Known rows, with every way that one mark hangs from another
K928(K350 K906(K223 K704)): [-1.01  0.86 -4.11 -3.25 -2.19  0.81 -6.84 -0.01 -1.41  2.55 -2.52 -0.22
 -1.07 -0.38 -1.40  0.35  1.27 -1.38  3.91  0.90  0.34]
K906(K223(K928) K350 K704(K580)): [-0.28 -0.83 -0.52  1.08  0.09  2.52 -1.85 -1.86 -0.34  1.39  0.03  0.09
 -1.62  1.25 -1.86  0.84 -1.62 -2.17  0.97  0.21 -0.06]
K928(K906(K704)): [-0.77 -0.98 -2.10 -2.54 -2.38  0.42 -2.90 -0.11  0.83  1.62 -0.94  0.11
 -0.80  2.55 -1.82  1.58  3.72 -2.14  3.97  0.56  3.35]
K223(K350(K906) K580 K704 K928): [ 1.55 -3.18 -1.28  4.22 -0.98  3.57  8.13 -3.68  4.68  3.95  2.65 -0.12
 -1.17  5.79  5.06  1.76 -0.51 -0.55 -2.53 -1.68  0.93]
K906(K223(K350(K704) K580 K928)): [-1.21 -2.19 -3.42  5.35 -1.23  4.36  1.94 -2.80  3.12  2.98  1.60  1.63
 -1.34  4.14 -0.41  2.31 -4.40  0.57 -2.63 -1.30 -2.28]
K580(K704(K906)): [ 0.20 -0.75 -0.29  2.90 -0.47 -1.47 -0.50  1.11  2.80 -1.35  0.15 -1.34
  0.55  0.26  4.13  1.77  3.93 -1.55  2.67 -0.37 -1.34]
K704(K906): [ 1.25 -0.98 -0.64  2.23 -1.02 -0.46  0.20  1.84  2.66 -0.36  0.94 -1.94
  0.06  1.95  1.93  0.67  3.75 -1.86  3.19 -0.20 -1.39]
K704(K906(K223(K928))): [ 0.38  0.37 -2.04  2.46 -0.12  1.02 -0.73 -0.55  1.52  0.23  0.89 -2.13
 -0.34  2.21  2.90  1.49  0.14 -1.49  2.32 -0.39 -4.44]
K223(K580 K928(K906(K350))): [-0.11 -2.53  0.08  3.49 -1.45  4.78  3.56 -2.15  3.28  1.95 -0.68  0.97
 -1.52  3.07 -3.96  2.23  2.80 -0.31 -0.79 -0.87 -0.41]
K704(K580(K906(K223 K350))): [-1.74 -0.35  1.71  1.14 -0.54  1.51 -5.64 -0.02 -2.27  0.89 -0.98  0.52
 -0.77  0.65 -2.55  0.08  1.54 -1.91  0.51  0.33  2.20]
K350(K704): [-1.25 -0.96 -1.61  1.24 -2.05 -0.04 -0.91  1.44  1.77  1.83 -0.02  0.43
 -0.52  2.29 -1.76  2.97  0.81 -1.13  0.17  0.10  1.56]
K580(K704): [-0.98 -0.87 -1.45  2.28 -1.26 -1.86 -0.31 -0.10  2.71 -0.16 -0.57 -0.79
  0.01  2.37  3.05  2.98  2.42 -0.90  0.73  0.01  0.79]
K704(K580 K906(K223 K350)): [ 0.44 -0.39  2.75  2.99  0.49  2.22 -3.27  0.65 -0.03 -0.57  0.15 -1.00
 -0.07 -0.51 -1.79 -1.80  1.71 -2.24  2.86  0.34 -2.23]
K704(K580): [ 0.39 -1.64 -1.56  1.86 -0.60 -0.26  1.31  1.35  2.57  0.00  1.11 -0.11
 -0.22  1.98 -0.59  0.18  2.54 -2.42  0.92  0.63  2.13]
K580(K704(K906(K223 K350))): [-0.78  0.42  3.06  4.00 -0.16  0.55 -4.76 -0.49  0.18 -0.77 -1.56 -1.62
  0.09 -0.47  1.84  1.27  2.25 -0.71  2.73 -0.31 -3.92]
K928(K350 K906): [-0.66 -0.40 -3.65 -1.29 -2.66  0.36 -1.02  1.78  2.17  1.02 -1.82  0.08
 -0.59  0.71 -1.38  0.85  4.16 -1.11  2.22  0.46  0.35]
K580(K906(K223 K350 K704)): [-1.62  0.45  0.90 -1.07 -1.61  0.79 -8.83 -0.73 -3.72  2.51 -1.85 -0.54
 -1.59  1.41 -0.73  1.24  0.88 -1.40  2.74 -0.10  2.47]
K704(K580(K906(K223(K928) K350))): [-2.04 -0.79 -0.12  1.66 -0.15  2.52 -2.24 -1.01 -1.22  0.90 -0.53  0.75
 -1.28  1.46 -2.13  1.32  0.76 -1.87 -0.46 -0.27  1.03]
K906(K223 K704): [-0.24  0.31 -1.90 -0.51 -1.30 -0.35 -5.33 -0.82 -0.78  2.03 -0.24 -1.73
 -0.99  2.29  1.17  0.97 -0.49 -1.70  2.85  0.58  0.79]
K928(K350(K704(K580) K906(K223))): [-1.53  0.82 -2.79  0.20 -1.21  1.44 -0.55  0.26 -1.54  2.85 -0.76  1.78
 -0.21 -0.91 -4.24  1.73 -0.37 -1.56 -0.86  0.92  0.90]
K350(K906(K704)): [ 0.56 -0.16 -1.77 -1.12 -1.86 -0.85  0.41 -0.92  0.54  2.89  0.12 -0.50
 -0.79  3.85  0.00  2.86  2.32 -2.31  2.05  0.08  3.47]
K223(K350 K580 K704 K906): [ 2.29 -4.00  1.89  4.34  0.05  3.46  2.44 -0.96  4.47  3.44  3.36 -2.42
 -1.18  3.67  5.93 -3.46 -0.16 -0.27  0.58 -0.96  3.15]
K928(K350(K906(K223(K580) K704))): [ 1.63  0.62 -3.62  1.24 -1.36  1.32 -1.31 -2.18 -1.13  4.41 -0.74 -0.97
 -1.39  0.36 -0.95  1.82 -0.95 -0.76  0.16 -0.01 -0.81]

Rows
[-1.00 -1.03  0.60 -1.77 -2.39  1.66 -3.48 -0.30  0.30  1.74 -1.78  0.48
 -1.26  1.93 -3.49  1.06  3.70 -1.80  3.52  0.35  3.25] : K928(K906(K350 K704))
[-0.58 -0.11 -1.68  5.20 -0.32  1.49  3.71 -4.98  1.46  2.51 -0.32 -0.41
 -0.44  3.20  1.34  5.17 -0.42 -0.22 -2.44 -0.92 -3.05] : K350(K906(K223(K580(K704) K928)))
[ 1.45 -2.02  2.67  0.69  0.60  2.08 -1.32  1.01  0.70  1.17  1.09 -0.93
 -1.19  1.20 -1.30 -2.56  1.65 -2.48  3.43  0.61  4.81] : K223(K906(K350 K704(K580)))
[ 0.06 -2.28  0.32 -0.60 -0.28  0.12 -1.62  1.41  0.02  1.64  0.99 -0.21
 -0.45  0.29  2.53 -0.68  3.27 -2.66  1.17  0.36  5.42] : K223(K704(K580(K906)))
[-0.74 -1.10  2.66  6.30 -0.49  1.80 -2.29 -2.86  0.56  1.39 -1.16 -0.97
 -0.68  0.70 -0.52  2.55  0.30  0.25 -1.04 -0.50 -2.17] : K906(K223(K580(K704)) K350)
[-1.36 -0.90 -1.61 -2.49 -0.93  1.53 -5.40 -0.95 -1.01  1.58 -0.85  0.40
 -0.34  0.60 -3.40 -0.96  2.11 -2.92  3.90  1.44  2.54] : K928(K906(K223 K704(K580)))
[ 2.25 -2.25 -0.20  1.74  1.09  1.36  4.49  1.13  3.29  0.41  2.56 -1.37
 -0.06 -0.09  4.82 -1.19  2.14 -2.87  1.89 -0.19  0.02] : K223(K704(K580 K906) K928)
[-0.68 -0.75  0.58 -0.98 -1.92 -0.01 -4.73  0.78 -1.66  1.77 -1.04  0.18
 -1.70  1.74 -1.07  1.85  2.48 -1.59  2.28 -0.41  3.85] : K580(K906(K350 K704))
[ 1.91 -3.15  0.43  1.90  0.08  1.63  2.07  1.41  3.97 -0.05  3.00 -0.65
  0.10  0.43  5.18 -3.51  1.74 -2.66  2.87 -0.26  0.63] : K223(K350 K704(K580 K906))
[ 0.21 -1.72 -0.54  2.00 -0.42  0.71  1.08  2.72  2.01 -0.25  1.26  1.09
  0.47 -0.91 -2.78  0.12  2.50 -2.69  1.89  0.36  0.19] : K350(K704(K580 K906))
[ 1.88 -1.50 -0.45  1.46  0.14  0.73  3.09  0.45  3.32  1.11  1.85 -2.68
 -0.45  1.80  6.22  1.00  1.99 -1.80  2.11 -0.84 -1.40] : K223(K704(K906) K928)
[-0.52 -0.40 -5.28  0.20 -1.05  1.24  6.44  0.83  2.16  2.49  0.21  2.82
 -0.89  0.37 -3.01  3.19  0.04 -1.94 -2.28  0.02  1.79] : K223(K928(K350(K704(K580) K906)))
[ 2.91 -2.83  2.89  3.78  0.64  2.80  1.21 -0.40  2.77  3.36  2.32 -3.62
 -0.67  1.88  4.32 -1.95  1.68 -0.73  1.05 -0.34  3.30] : K223(K580 K704 K906)
[-1.79 -1.29 -3.91  1.34 -0.49  2.16 -0.95 -0.99  1.09  0.74  1.20  1.75
 -1.12  3.57  1.52  0.38 -1.26 -1.84 -0.19 -0.53  1.52] : K704(K580(K906(K223(K350 K928))))
[ 2.85 -2.21 -1.56  3.20  0.48  2.53  2.73 -1.49  2.90  2.88  2.36 -1.82
 -1.91  3.62  1.87  0.24 -0.17 -1.42  1.18 -0.76  1.90] : K223(K580 K906(K704) K928)
[ 0.28 -2.02 -3.51  5.78 -0.88  3.51  2.06 -3.26  3.87  2.11  1.97 -0.11
 -1.56  5.37  1.47  1.27 -2.89 -0.02 -1.60 -1.36 -3.00] : K906(K223(K350 K580 K928))
[-3.59 -0.93 -3.90  0.92 -1.90  2.20 -2.55 -0.98 -0.03  2.54  0.16  2.49
 -1.28  4.16  0.83  2.98 -2.17 -0.36 -0.77 -1.10  1.04] : K580(K906(K223(K350(K704) K928)))
[ 0.32 -1.14  0.93  0.81  0.29  1.09 -2.38 -0.51  0.00  2.06  0.91 -2.09
 -0.08  0.07  2.40 -1.54  0.23 -2.04  1.25  1.03  1.45] : K906(K223(K704(K580)))
[ 1.80  0.07 -0.57  2.42 -0.77  2.24  0.41 -2.07 -0.65  5.02 -0.26 -2.00
 -0.84  0.43  2.01  0.91 -0.08 -0.25 -0.91 -0.35 -1.07] : K928(K350(K906(K223(K580 K704))))
[-0.82  0.22 -0.14  2.00 -1.02  0.97 -4.10  1.03 -0.48  1.12 -0.06 -0.93
  0.25  0.40 -1.11  1.37  0.42 -1.10  2.38  0.21 -2.10] : K350(K704(K906(K223)))
[ 1.29 -1.71  5.28  1.42  0.18  2.19 -0.72  0.57  1.62  2.67  0.81 -3.31
 -1.03  2.07  4.29 -2.19  2.30 -0.81  2.49 -0.02  3.49] : K223(K704 K906(K350))
[-1.27 -1.01 -4.05 -0.67 -1.36 -0.05 -1.55  3.64 -0.61  1.42 -0.54  2.95
 -0.72 -2.43 -3.15  0.99  2.05 -1.73 -0.34  0.32  4.06] : K928(K350(K704(K580(K906))))
[ 1.09 -3.20 -1.42  5.47 -1.31  3.02  2.34  0.27  4.24  1.36  2.34  1.20
 -0.44  1.56 -0.50  0.43  0.42 -0.55  0.23 -1.31 -1.02] : K223(K350(K704(K906)) K580)
[ 0.83 -3.54 -0.35  2.85 -1.35  2.14  0.54 -0.64  2.05  3.10  1.94  0.15
 -1.15  2.78  4.89 -0.41  0.83 -0.61 -0.66 -1.37  3.83] : K223(K350 K580(K906) K704)
